What can hang from each mark:
koban: gonaz tuvo
povo: goteb ratim
zafod: goteb
ratim: gonaz varoti
nugi: farude sugez
tuvo: koban rete
varoti: ratim rete
gonaz: goteb ratim rete
farude: rete
goteb: povo zafod
rete: gonaz tuvo varoti

Every row comes from one small tree of marks. The marks that hang from a mark follow it in brackets, in alphabetical order. Every link used is in the known rows. Which tree was each row made from?
Known rows:
nugi{farude{rete{tuvo varoti}} sugez}: [-23  23  26  36  -2  45  14  -1 -19 -14  27  16   4 -29 -28   3  35  -1
   4 -10  22  10   2 -20  19  26 -34 -12   3  35  26  -4  11]
goteb{povo}: [-14  20  20  -1  -7 -22  -1 -18  13   0   8  -7   0  -1   1 -11 -43   5
  10  -4  -4   8  -6 -13  -8   7  -7 -10 -18   6 -22   7   2]
nugi{farude{rete{tuvo varoti{ratim}}} sugez}: [-23  18  25  41  -7  43  11   3 -19 -13  29  17  -6 -33 -25   4  38   1
   0  -6  14  15   8 -13  20  25 -26  -5  10  27  41   1   2]
rete{varoti}: [-11  30  -2  12   4   5   1  -2  22  -6   4 -17  15  -3   5   5 -13   9
  -7  -3   2 -12   0 -17 -12  -3  21  -4 -18 -11 -21 -21  14]
ratim{gonaz{goteb{zafod}} varoti{rete}}: [ 13 -11  26  -1  -8 -16   2  19   3  -8 -13  30 -22 -11  17  23 -12   7
   8  11  11  22  -7 -12 -12 -22  -6   6   3  20 -19 -23  -7]
koban{gonaz{goteb rete} tuvo}: [ -8 -23 -26   0   7 -17  12  -1 -41 -12  12   8   8  22 -25  -7  14  -2
  -3  13   1 -21   3  10 -15  -8  10   5  11 -23 -26  10 -21]
tuvo{koban}: [  4  15  -9   7   0  -5   6 -16  17  12 -17 -16  14  12   6  -9   9  -6
 -18  -9  25 -20  -9   5  -4  14   2  -7  -2   1 -11  15  -8]
zafod{goteb{povo{ratim}}}: [-27  -7  21   0   1  -6   2  -8  13  10  -3  14 -13  17  -4   6 -29  24
  -3   3 -17   7  -8 -15  -3  10  -9  -5 -28   6  -9  -6 -18]
nugi{farude{rete{tuvo}} sugez}: [-25  16  34  28   2  38  18 -10 -25 -14  20  17  -3 -20 -29  -6  35  -2
   6  -7  30   9   2  -9  22  29 -37 -13   3  48  27   9   4]
nugi{farude{rete} sugez}: [-20  18  39  28   6  35  18  -8 -23 -20  21  14  -1 -11 -28   2  23  -2
  13  -8  40  10  -2  -5  16  28 -43 -12  -5  61  12  14  -3]
tuvo{rete{gonaz varoti}}: [  4  26 -18  -6  -4  20 -16  -7  29  -8   5 -17  16  -3  13  10  -4 -15
 -10  -4   4   0   6   4   2 -19   2   8 -18   1   3   2  21]
gonaz{goteb{povo} ratim rete}: [  3 -33  17 -32   5 -28  -2 -15 -32 -12  -5  -5  -8  10 -12 -22 -36  -7
  39 -25 -15  -5 -18 -12  -3  16  -3 -13  30  -6 -31  30  -5]
ratim{gonaz varoti{rete}}: [  8  -3  15  21  -4 -23  -9   5  15  -2  -2  29 -21  -1  17  23  -8   0
  -9  16  21  21  -4 -14  -9 -31  -1  11 -15  23  -8 -11   2]
goteb{povo{ratim} zafod}: [ 23  14  17 -26   6 -11  -2   3  12  14   9 -13   8  -8   5  -4 -36  11
  11  -7 -22   8   6   1 -10  30 -24   2  -8  18  -7 -22  -4]
koban{gonaz{goteb ratim{varoti} rete} tuvo}: [ 21 -36 -23  -3   8 -15   9  20 -43   5  -1   7   5  14 -13  -3  14   5
   5   8 -10  -7  -5   6  -9 -10  13  13  24 -29 -24   8  -6]
ratim{gonaz{goteb}}: [-29  -8  11   1   1  -5  -1  -6   2 -13 -24  14  -7  17   6  -1 -20   1
  15   5   9  -3 -10  -9  -7 -20  13   1 -10  -8 -37  -7 -13]
goteb{povo{ratim{varoti}} zafod}: [ 38  13  20 -22   0 -11   4  21  16  21   6  -8   0 -14  15   7 -36  15
  15  -6 -21  20   5 -11  -9  26 -29   8  -1  20  -3 -31   5]
varoti{ratim rete{gonaz{goteb{zafod}} tuvo}}: [ -3  -8  12 -10  -6  -8  -9  -2  -5 -12  14   2 -23 -21  -2  -6  10   0
 -10  15 -21   2  12  31   4  -5  32  -1  16   2  47   9  -6]
nugi{farude{rete{gonaz tuvo}} sugez}: [-11  17  23  21   8  41   7  -2 -28 -14  20  12  -2 -23 -25  -4  37  -8
  15  -6  27  13   1   1  27  25 -32 -11  -3  46  37  13  12]
rete{tuvo{koban{gonaz{goteb}}}}: [-22  -1 -23   8  -7  -5   4  -7   2  12 -17  -8  14  10   3 -14  25  -4
 -18   4   2 -18   0   3   1   4   4  -3   9 -32   3  20   3]
farude{rete}: [ -8  11  19  11   3  -4  16 -16   6 -17   4 -11   4   2 -11 -15  -3  -7
   7   1  21   8  10   4   7  -1  -9 -20 -25  17  -5   1 -10]
koban{gonaz tuvo}: [ -7   7 -25  17   7  -6   5   2 -12   6  10  -1  20  16 -12  -3  13   9
 -24  25   1 -12   7  20 -13 -15  17  10 -21 -21 -19  -4 -10]
koban{gonaz{rete} tuvo}: [  5  -7 -32   8  13 -23   1  -6 -33  -5  20   3  12  17 -25  -9  23  -4
 -17  19   4 -19  10  16 -13 -10  11  11  -5 -14 -14  12 -19]
nugi{farude{rete{gonaz}}}: [  2   6  22  12  21  23   5  -1 -12 -22  10  -5   3 -10 -10  -1  13  -4
  20 -12  37   3   3   9  22   8  -4  -8 -19  35  14   9   0]
tuvo{koban{gonaz} rete}: [  1   5 -35  11 -15   1 -16 -18  24   7 -10 -11  26  20  11   3  25 -22
 -37   5  26  -9   5  23  -2  -6 -32  16  -8  -4   0  48  -6]
tuvo{koban rete}: [  3  12 -15   1 -13   7  -2 -28  29   7 -13  -9  16  14  10  -4  15 -21
 -34 -12  26 -13  -3  11   2   2 -20   4   7  12   0  29  -9]
ratim{varoti{rete{gonaz tuvo}}}: [ 15  10   8   5   0 -11   3   6  10   2   7   5 -14 -11  14  10   4   1
  -9   8   7  11   0  -7   3 -14  12  -2  -2  22  23  -8  28]
povo{goteb{zafod} ratim{gonaz}}: [  0 -18   4 -13  19   8  -1   2  13  20  -8   3  -9  47  14  16 -26  30
   8   5   4  -4  14  12   0  -3  -7  13 -16  34  -2 -23 -19]
goteb{povo{ratim{gonaz{rete}}} zafod}: [ 33  -3   8 -25   8 -26 -19   4  -1   8  10   3  -1  -8   0  -1 -30  -3
  18  -4 -20  11   8  -1 -10  20 -29  12  -6  14  -8 -15 -17]
zafod{goteb}: [-36   6  25   1   4   2  10 -14  12  -6 -20   8 -11  15  -6  -2  -3  29
 -11   9   1  -4  -9  -7  -4  -4  19  -9 -29   8 -16  -3 -18]

Which tree is each row?
[ 16 -22 -39   4   4 -13 -14   4 -12   7 -13 -18  21  17  -1  -1  18 -14
  -3  -8   9 -23  -8   6  -7  10  -8   4  12 -33 -20  37  -5] -> tuvo{koban{gonaz{goteb ratim rete{varoti}}}}
[ 20  -3 -10 -12  -1  23  14   6  -3  10  -6   4   3   0   2  -1   1  -1
  -9  -3  -8   3  -8  11   4 -18  16   7  19  -7  -7 -15   6] -> koban{tuvo{rete{gonaz{goteb ratim{varoti}}}}}
[ -1   2 -20 -12  -9   2  -3  -3   1  17 -13 -11   3  -7   7 -17  -2 -14
  11 -11 -12  -4 -13   0  11   9   3 -13  14 -33  11  13  14] -> rete{gonaz{goteb{povo}} tuvo{koban}}
[  0  23 -26  10  -3  14 -18  13  15   8   7 -21   0 -24  11  -3  15   0
  -6   5 -32   0  13   3   9 -11  51   9  -3 -44  41 -15  24] -> rete{gonaz tuvo varoti{ratim}}
[-14  -7  22   3  -4  -6   8   5  17  16  -7  18 -19  12   5  14 -27  28
  -1   3 -18  18 -10 -25  -3   7 -13  -1 -21   8  -8 -13 -12] -> zafod{goteb{povo{ratim{varoti}}}}
[ -1  30 -26   2   6  16 -13   8  15   6   5 -21  13 -19   8  -3   8  -2
  -2  -1 -20  -8   5  -7   6  -9  37  -3 -14 -32  19 -24  37] -> rete{gonaz tuvo varoti}
[ 14   9 -15   8   0   5   1  -6   4   5  -2 -17   9 -10  -7 -21  28 -24
  -1  -1  13   6   9  16  22   2  -6 -18 -13 -11  31   9   3] -> farude{rete{gonaz tuvo{koban}}}
[ 16 -10  -4  11  12  -4  -2  17  14  19 -11  10  -9  25  24  23 -11   4
   4   5   6   6   3 -16  -2  -8  -7  23 -13  13  -5 -29   5] -> povo{ratim{gonaz varoti}}
[  7 -10  24 -41  -3 -32  10 -10 -25 -22   3  -2  -9  -9 -15 -17 -28  -2
  37 -17  -9  -2  -5 -12 -12  24 -13 -12  25  12 -28   9 -20] -> gonaz{goteb{povo zafod} rete}
[  0  10  18  12  -6 -17  13  -2  12   1   7  12 -15  -8  10   7   2   8
 -19   7   9   8   1 -17  -2 -10   7  -4   4  24  15 -10  18] -> ratim{varoti{rete{tuvo}}}
[-12  -5   3  22 -14 -18  -7 -22   9   3  17   9 -16 -11  -3  -8  23  -6
 -46  11   0  -6  11  20   2   1  20   0  17   0  48  25 -15] -> varoti{ratim rete{tuvo{koban}}}
[ 24  11 -13 -23   6  13  -9  28   8   3   7 -23  11 -14  10  17 -35   4
  32 -12 -28   3  -3  -7  -6  10   0   0  -9 -19 -12 -32  20] -> rete{gonaz{goteb{povo{ratim} zafod}} varoti}
[ 27  14 -33 -14 -12  28 -11   4  27   6 -13 -20  23 -12  16  12  13 -21
 -13 -17   6  -8  -5  11   1   2 -15   5  13 -12   0   5   5] -> tuvo{koban rete{gonaz{goteb{zafod}} varoti}}
[ 16  15  -8 -15  -1  17  -8  30   8  -8  -3 -25  -2 -23  13   9  -8   8
  20   0 -26   3   4  11  -5  -2  36   8   2 -28   5 -22   5] -> rete{gonaz{goteb{zafod}} varoti{ratim}}
[  1 -11   0 -20   9  -5  -9  17 -11  -3 -23 -20  21  11   5  -7  -5  14
  15  10 -12  -6   0  25  -9   1   3   4  -8 -19 -30  16   3] -> koban{gonaz{goteb{zafod} ratim}}
[-14  15 -21  -7   2  21  -2  13   5  -2  -3 -16   8 -13   7   0   0  -1
  13  -5 -22 -10  -2 -15   5  -9  35  -9   3 -41   5 -25  34] -> rete{gonaz{goteb} tuvo varoti}
[-14 -10  16  24  -7 -27 -23 -16   9 -13  15  22 -26  -1   1   8  -3  -4
 -23  24   6   7  10  21  -7 -25  20  12 -12  12  19  18 -25] -> varoti{ratim{gonaz} rete}
[-16 -13  10   0 -15 -17 -13 -11  -4  -9  24   8 -28 -16  -2  -5 -11  -6
  -6  11 -23  10   6  19   6  -8  22  -4  11  -5  44  20  -2] -> varoti{ratim rete{gonaz{goteb{povo}} tuvo}}
[ 14 -19 -29   2 -18   8  -9   3  15  16 -28  -9  19  19  21   8  17 -17
 -19  -3  14   1  -6  15   1  -7 -32  16  15 -16  -9  44   2] -> tuvo{koban{gonaz{goteb ratim{varoti}}} rete}
[ -5 -14   6 -14  10  -5 -10 -12 -10  -8   6   0  -5  -3  -4 -10  -2  -6
  -4   1  -8  -9  -5  17   8  -8  21 -16   4   2  17  12  21] -> varoti{rete{gonaz{goteb ratim} tuvo}}
[ -5  21 -13  10  -5  21  14 -13  13   2  16   5  16  -4 -11   1   5   1
 -36   0  -2 -10   3  -1  -8 -16  15   5   4  -9 -12 -30  -5] -> koban{tuvo{rete{varoti}}}
[-26 -14  17   5   0  -9  -8  -5  13  11  -8  24 -16  17  -1  11 -29  20
  -1   7 -17  13  -8 -16  -4  -2 -11   1 -33  -1 -13  -8 -24] -> zafod{goteb{povo{ratim{gonaz}}}}
[ -2 -20   4  18 -16 -15   3   7   5   5 -15  37 -23  -3  16  18   4  -5
  -9   7  13  14 -13 -22  -3 -24  -5   3  17  -4  -2  -8   0] -> ratim{gonaz{goteb} varoti{rete{tuvo{koban}}}}
[  8  -2 -40  16  11 -16  -2   4 -24  -4  27   1  18   8 -24   2  22  -3
 -21  17  -2 -18  11   6 -17 -12  14  13  -7 -29 -15  -2 -10] -> koban{gonaz{rete{varoti}} tuvo}
[ -3  -8  10 -21  21  11  15  -3  13  19   0 -15  -5  48  10   9 -27  36
   4  -3   2 -13  16  14   0  14  -5   3  -9  45   4 -18 -10] -> povo{goteb{zafod} ratim}
[ 16  -1   0 -42  12  15  -6  14 -12   7 -27 -22   6 -16   5 -24   5   5
  22  -6 -32  -7  -5  19  13   6  35  -9  16 -23  10  -9  24] -> rete{gonaz{goteb{zafod} ratim} tuvo}
[ 11 -11  28 -24  -6 -12  15  13   1   1   7   5  -9  -6   8  12 -43  12
  20  -8 -15  11  -5 -12 -12  19 -27  -6  14  21 -16 -21  -1] -> gonaz{goteb{povo{ratim{varoti{rete}}} zafod}}
[ 16 -16  10 -16  -5 -19   4  19 -16  -5 -24  25 -24 -13   9   2   9  -1
  23   1  -4  14  -3 -27  -4 -12   4  11  29  -2 -10 -20  -7] -> ratim{gonaz{goteb{zafod} rete{tuvo}} varoti}
[  1 -11   3 -12   7  12   4   2 -13  -6  -9 -15   2  -6  -8 -26   8 -13
  25  -6  -8   9   3  14  24  -3   8 -23  -4 -17  15   3  12] -> farude{rete{gonaz{goteb ratim} tuvo}}
[-11 -19 -22   6  -3 -12  -9  -6 -11  -6 -13  18  -5   1  -2  -1  12 -18
   6  -8   2 -14  -6 -24  -4 -11  10   2  20 -34 -15  -3 -11] -> ratim{gonaz{goteb rete{tuvo{koban} varoti}}}
[ 19 -34  14 -26   9 -17  12   7 -30  -9 -21  -4 -15  13   1 -10 -10   1
  35 -21  -2  -6 -17 -17  -1   6  10  -4  39   5 -25  14   5] -> gonaz{goteb ratim{varoti} rete}
[ -7   0 -42  14 -21  13 -12  -3  25   3  -7 -11  29  12  13  18  15 -20
 -29  -3  14 -11   0   4  -7  -9 -30  14   2 -28 -13  29   1] -> tuvo{koban{gonaz{goteb}} rete{varoti}}
